Each row comes from the steps of one path. Every step used is in the known rows, and no mark comes twice. Write the path behind each row, first mark first.
Known rows:
dimem > kisoze > mife > diba > sopam: [-0.65  5.33  0.74  5.47  1.87  2.29  2.08  1.17 -1.74 -1.72  4.30  5.32
 -4.47 -5.27 -4.53]
ribe > kisoze > mife: [-0.33  3.51 -5.89  3.94  3.77 -1.46 -0.86  2.22  1.90  1.64  3.73  2.12
 -6.48 -2.94 -2.78]
mife > diba: [-0.35  5.34  1.55 -0.80  3.08  0.94 -2.16  3.41 -6.56  0.06  1.93  3.20
 -4.80 -6.61 -4.24]
diba > sopam > kisoze: [-2.23  6.11 -0.96  4.03  0.34 -2.91 -1.66 -0.44 -2.65 -1.49  6.11  3.28
 -1.36 -2.07 -3.02]
ribe > kisoze > sopam > diba > dimem: [ 0.10  3.70 -2.29  4.02  3.49 -2.37 -0.75  4.03 -5.51  2.30  5.71  0.04
 -2.50 -4.15 -2.23]
dimem > kisoze > mife > diba: [-0.71  4.61  0.88  0.91  3.41  5.17  0.02  5.91 -0.98 -0.79 -0.10  3.21
 -6.39 -3.50 -4.57]
sopam > kisoze > mife > diba: [-1.63  7.39 -0.28  0.56  2.32  4.29 -0.43  8.04 -1.30 -1.62  2.05  4.14
 -4.79 -4.71 -6.66]
ribe > kisoze: [ 0.71  2.76 -4.89  1.18  2.11 -3.80 -2.96 -0.92 -2.48  2.27  3.51 -0.02
 -3.96 -1.89 -0.85]
dimem > kisoze > ribe > diba > sopam: [-2.33  5.03 -2.59  4.42  3.29  2.31  0.63 -2.18  1.66  3.08  3.39  3.56
 -1.61 -1.28 -3.28]
mife > kisoze > sopam > diba: [ 2.21  6.42  1.36  3.08  7.08  4.00 -2.02  7.32 -3.78 -2.58  2.58  3.60
 -1.37 -0.56 -2.22]
dimem > kisoze: [-1.49  1.75  0.59  0.65  2.94 -0.08 -3.41  0.76 -2.21  0.39 -0.42  0.04
 -4.96  1.00  0.15]
dimem > kisoze > sopam > diba: [-1.27  4.53  2.43  4.32  6.39  6.15 -1.97  8.69 -2.41 -1.33  0.32  1.61
 -4.06 -0.04 -0.19]
diba > dimem > kisoze > sopam: [-2.38  1.55  0.87  6.40  2.93 -2.43 -1.23  0.59 -2.49  1.53  2.40 -1.49
 -2.72  0.42 -0.08]
kisoze > ribe > diba > sopam: [-2.55  6.12 -3.17  5.10  3.98  0.07  0.50 -2.00  0.12  3.68  5.28  5.06
 -2.05 -4.67 -4.55]
diba > sopam > kisoze > ribe: [-0.81  7.51  0.33  2.58  2.19 -0.41  0.06  0.04  2.37  1.48  3.02  1.35
 -0.17 -0.69 -3.96]
sopam > kisoze > ribe > diba: [-3.44  7.08 -3.98 -0.74  3.77  4.22 -1.82  4.16  2.42  4.02  0.99  1.96
 -1.65 -0.21 -5.41]

Which path is each row?
[ 0.86  3.76  2.34 -2.89  1.60  1.05  0.52  0.88 -1.27  4.35 -1.39 -2.22
 -2.17 -1.55 -4.06] => mife > diba > dimem > kisoze > ribe
[ 0.76  6.02 -3.94 -1.38  5.16  2.47 -1.39  0.95  1.37  3.57  1.22  3.15
 -0.69  0.39 -5.19] => mife > kisoze > ribe > diba
[-4.01  6.35 -4.13  4.14  0.59 -0.48 -1.62  0.52 -2.45 -0.22  7.11  5.09
 -1.06 -2.41 -4.32] => ribe > diba > sopam > kisoze
[ 0.28  3.66  1.93 -2.13  3.69  2.04 -0.44  3.66 -0.65  4.03 -1.62 -1.43
 -2.94 -0.16 -2.68] => sopam > diba > dimem > kisoze > ribe
[-2.53  1.50 -1.28  3.34  2.39 -2.27 -0.33  1.80  0.06  1.70  1.67  0.92
 -6.56 -1.48 -2.87] => diba > dimem > kisoze > mife
[-1.80  5.60 -0.78 -0.06  0.27 -1.47  0.20  4.55 -4.06  0.86  4.31  2.48
 -3.88 -6.27 -7.34] => sopam > kisoze > mife > diba > dimem
[-1.28  6.69  0.11 -1.19  3.22  1.27 -1.94  3.51  2.45  2.38 -0.51 -0.64
 -1.47  0.66 -3.67] => sopam > kisoze > ribe
[-3.56  5.23 -3.94 -0.88  1.40 -1.52 -1.02  1.46 -0.97  5.85  3.42  0.64
 -1.00 -2.14 -6.20] => sopam > kisoze > ribe > diba > dimem
[-0.98  1.87  1.33 -1.08  2.01 -0.30 -2.19  3.69 -6.09  1.19  1.04  0.02
 -4.34 -1.24 -1.61] => sopam > diba > dimem > kisoze
[ 1.59  4.77  0.26  5.09  5.40 -1.19 -2.08  1.02 -1.62 -1.49  3.07  2.08
 -0.52  1.02 -1.44] => mife > kisoze > sopam
[-1.24  4.36 -0.04  1.29  1.79 -2.48  0.47  2.94 -5.38  2.10  4.10  3.16
 -5.77 -8.56 -6.60] => kisoze > mife > diba > dimem
[-2.84  4.14 -3.00 -0.27  4.59  5.01 -1.41  2.07  2.50  4.67 -1.04  1.02
 -3.25  1.05 -3.27] => dimem > kisoze > ribe > diba
[ 0.44  8.88  1.44  0.71  1.29  2.34  1.11  1.83  0.64  0.85  2.59  2.17
  0.54 -2.91 -5.77] => mife > diba > sopam > kisoze > ribe
[-0.41  2.05  1.66 -1.80 -0.28 -1.42 -1.20  0.44 -6.76  1.62  1.29 -0.65
 -3.51 -2.80 -3.13] => mife > diba > dimem > kisoze
[-0.57  6.55  0.30  6.05  2.81  0.23  1.85  1.35 -3.10 -1.33  6.14  6.96
 -4.84 -8.67 -5.69] => kisoze > mife > diba > sopam
